What can hang from each mark
K_440: K_840
K_405: K_15 K_256
K_37: K_256 K_840
K_996: K_15
K_870: K_386
K_15: K_34 K_37 K_903 K_996
K_256: K_405
K_840: K_870
K_386: K_37

Known rows, with every way that one mark hangs from another
K_15(K_37(K_840) K_903 K_996): [-21  21 -39  25 -13  45 -18  24  53  14  -2   4  25 -30  -2  -6  46  53
  40 -46  56 -14]
K_386(K_37): [ -3   9  -4 -12   3 -10  10  10  -7 -10  -3 -13  -3   3 -15   7 -10  19
  31 -17   1   6]
K_840(K_870(K_386(K_37(K_256(K_405))))): [ 63  32  19  -7  13   3 -11  29  17  19 -26  -9  -7 -11 -22  31 -50  34
  22 -69  -4 -22]
K_256(K_405(K_15)): [ 13  13 -16  18  10  32 -10   6  11  -1  19   5   9   5  10  20   1  16
  24 -11  -4  -5]
K_996(K_15(K_37 K_903)): [ -5  28 -30 -12  33   0  -8   8  43   1  -3  -4  13  -5  -8  17  43  45
  59 -28  21  -8]
K_256(K_405): [ 21   9  13  20   4  20  -8   6  14  10   3   9  -5   3  13  17  -5  -4
  10 -13  -2 -12]
K_386(K_37(K_256 K_840(K_870))): [ 15  18   5  11   2  -7   7  29  24 -11 -24 -14   3 -24 -10  25 -25  41
   8 -48  16  -7]
K_440(K_840(K_870(K_386(K_37(K_256))))): [ 24  22  -5 -24 -14  -9  -9  40   1   9 -36 -19  22 -15 -27   4 -36  49
   1 -70   3   4]
K_37(K_256(K_405(K_15(K_903))) K_840): [ 31  19 -13  45  11  54  -5  25  79  -1  18  -1   2 -18  36  27   6  33
  22 -39  45  -8]
K_996(K_15(K_903)): [ -2  19 -23  -9  39   5   0  -6  44  -5  -9   2  -1  -6   6  20  21  26
  40 -31  20   3]
K_15(K_34 K_37(K_256) K_996): [ 47  43 -14  -8 -10   1 -39  49  14  21   1 -13  39 -17 -20  17  16  35
  14  -2  -9 -33]
K_37(K_840(K_870)): [-17   4   0  19  -8   7   0   2  13 -14 -29   9   6 -18   0   3   3  21
  -7 -40  19 -11]
K_37(K_256(K_405) K_840(K_870)): [ 39  19  21  40   5  24 -10  25  45  10 -17   6   1 -24  18  36 -20  14
 -12 -45  14 -26]
K_256(K_405(K_15(K_34 K_37 K_996))): [ 27  50 -40   8  -3  40 -45  38   7   7  11   4  51  -2 -16  21  37  52
  54 -24 -12 -35]
K_440(K_840(K_870(K_386))): [ -7   8 -11 -13 -25   7 -16  13 -13   8 -42   5  29  -8 -16 -18  -8  29
 -17 -63   3   2]
K_996(K_15(K_34 K_37(K_256) K_903)): [ 43  49 -11 -21  32 -16 -24  34  53  -2  -8 -15  19 -10  -4  30  37  45
  45 -21   5 -30]
K_840(K_870): [ -1  11   2  -1   6 -11  -4  -6  -8  -2 -24  11   3 -10 -13  17 -10  11
   2 -30  -6  -3]
K_15(K_37): [ -2   9  -8  -4  -5  -3  -9  13  -1   6   8  -5  14  -1 -12  -3  19  19
  20   4   1 -11]
K_996(K_15): [  4  12 -20 -14  31  -6   0   2  18  -2  -5  -5  11   3  -2  14  10  18
  19  -6  -7  -4]
K_15(K_34): [ 10  17   9  -9  -5 -11 -13   8 -10 -17 -14  -1   8   4  -3  -3  14   1
   2  -1 -14 -18]
K_840(K_870(K_386(K_37))): [  7  19  -3 -29   2 -11  -1   7 -18  -3 -36  -6  -1  -4 -38   0 -27  38
  26 -65   0  -7]
K_15(K_34 K_37 K_996): [ 11  37 -23 -11 -14   6 -37  31  -4  10  -6  -2  42  -8 -25   1  35  35
  29 -12  -9 -31]
K_405(K_15(K_34 K_37 K_996) K_256): [ 20  50 -50 -12  -9  25 -40  30   1  26  12 -16  42  -6 -35   0  34  51
  25   2 -25 -29]
K_996(K_15(K_34 K_37 K_903)): [  7  45 -21 -23  27  -8 -22  16  34 -15 -16  -3  22  -3  -8  15  57  44
  61 -29   7 -25]

Rows
[  1  18 -29   1  16  28  -2  -9  35  14  17  -8  -9  -6  -2   5   9  24
  15 -11  10   7] => K_405(K_15(K_903) K_256)
[ 53  22  17  11  14   7  -1  33  25  13   9 -15 -10  -5   2  38 -35  15
  25 -20  -3  -9] => K_386(K_37(K_256(K_405)))
[ 51  16  13  14  -7  32  -3  43  41  11  -8 -21  -6  -9   8   0 -26  35
   9 -49  24 -26] => K_870(K_386(K_37(K_256(K_405) K_840)))
[ -1  31 -20  -7   5  -1 -18  30  27 -22 -19 -12  36   0  -1  -4  59  47
  30 -13   3 -41] => K_996(K_15(K_34 K_37(K_840)))
[ 28  29 -52   0   2  21 -26  41  22  27  31 -13  44 -17 -23  22  10  54
  31   0   3  -9] => K_405(K_15(K_37(K_256) K_996))
[ -9  38 -32  14 -21  35 -31  32  40  -4 -17   4  33 -25  -4  -8  60  53
  40 -47  43 -31] => K_15(K_34 K_37(K_840) K_903 K_996)
[-19  13  -4   8  -4  -2  11  12   6 -24 -32  -4   4 -16 -15  10  -7  42
  23 -58  18  -5] => K_386(K_37(K_840(K_870)))
[  6  45 -27  -5  -6  17 -35  24  22   7 -10   4  31 -17 -17   6  47  43
  51 -38  20 -23] => K_15(K_34 K_37 K_903 K_996)
[ 27  31  -8   7   3  22 -22  14   0 -18   5   4  17  10   9  20  16  15
  25 -13 -18 -23] => K_256(K_405(K_15(K_34)))
[ -4   5  -2   2 -13  16  -5   5   7  -4 -41   6   7 -14  -8 -21  -1  29
 -13 -59  21 -23] => K_37(K_840(K_870(K_386)))
[ 33  20 -13  30   6  34   1  41  42 -11  19 -20   8  -8  15  28 -14  45
  32 -30  17 -11] => K_386(K_37(K_256(K_405(K_15)) K_840))
[ 53  19  20  23  -3  32 -16  28  42  19 -29   2   0 -20  10  12 -27  24
 -18 -60  18 -37] => K_37(K_256(K_405) K_840(K_870(K_386)))
[ 35  25 -24   3  -3  12 -26  40  25  38  16 -12  31 -20 -19  18   2  34
  14  -2   4 -17] => K_15(K_37(K_256) K_996)
[ 63  34   3  10  10  17 -25  32  20  -5  13  -6  16   1  13  35  -4  15
  11  -5 -19 -26] => K_37(K_256(K_405(K_15(K_34))))
[ 32  10   8   4  -8  10  -8  23  28   8 -32  -6   6 -23  -3  -5 -20  28
 -28 -48  22 -26] => K_37(K_256 K_840(K_870(K_386)))
[ 41  49 -18  -4  -1  12 -38  41  41  19  -1  -6  29 -26 -14  22  27  43
  34 -28  18 -28] => K_15(K_34 K_37(K_256) K_903 K_996)
[ 48  42  -7 -24  24 -25 -25  40  26   0  -6 -21  30  -1 -12  24  24  39
  26   7 -22 -37] => K_996(K_15(K_34 K_37(K_256)))
[ 53  34  20  27 -15  21 -29  53  42   1  -2 -10  19 -10  17  14  24  25
   6 -12   6 -51] => K_15(K_34 K_37(K_256(K_405) K_840))
[ 19  10   9  21  -2   3  -2  20  30   0 -21  -2   5 -26   4  18 -16  20
 -23 -30  17 -14] => K_37(K_256 K_840(K_870))
[ 12  38 -18 -28  18 -20 -23  23   7 -12 -14 -11  33   8 -15  10  45  37
  40  -3 -19 -33] => K_996(K_15(K_34 K_37))
[ 41  23   6 -26   9 -17  -3  25   1   9 -28 -17  -2 -12 -32  14 -45  38
  12 -54  -2 -11] => K_840(K_870(K_386(K_37(K_256))))
[ 64  46 -24  13   6  36 -40  41  26  14  13  -3  35  -9   1  40  -2  32
  18 -19 -15 -28] => K_37(K_256(K_405(K_15(K_34 K_996))))
[-22  10 -12  21 -11  26  -3  15  47  -6  -2  -1   6 -17   8 -12  46  37
  32 -33  52 -12] => K_15(K_37(K_840) K_903)
[ 30   7   2  -6 -11  10   4  38  28   0 -11 -27   0 -11  -5 -16 -21  37
  -2 -37  26 -17] => K_870(K_386(K_37(K_256 K_840)))
[  9  19 -19  22  18  42  -8   0  39  -4  17  11  -1  -2  19  25  12  22
  46 -39  23   2] => K_256(K_405(K_15(K_903)))
[-14  21 -40  19  -4  43  -6  14  52  10  18 -14   8 -14   0 -12  43  52
  27 -17  35 -10] => K_405(K_15(K_37(K_840) K_903) K_256)
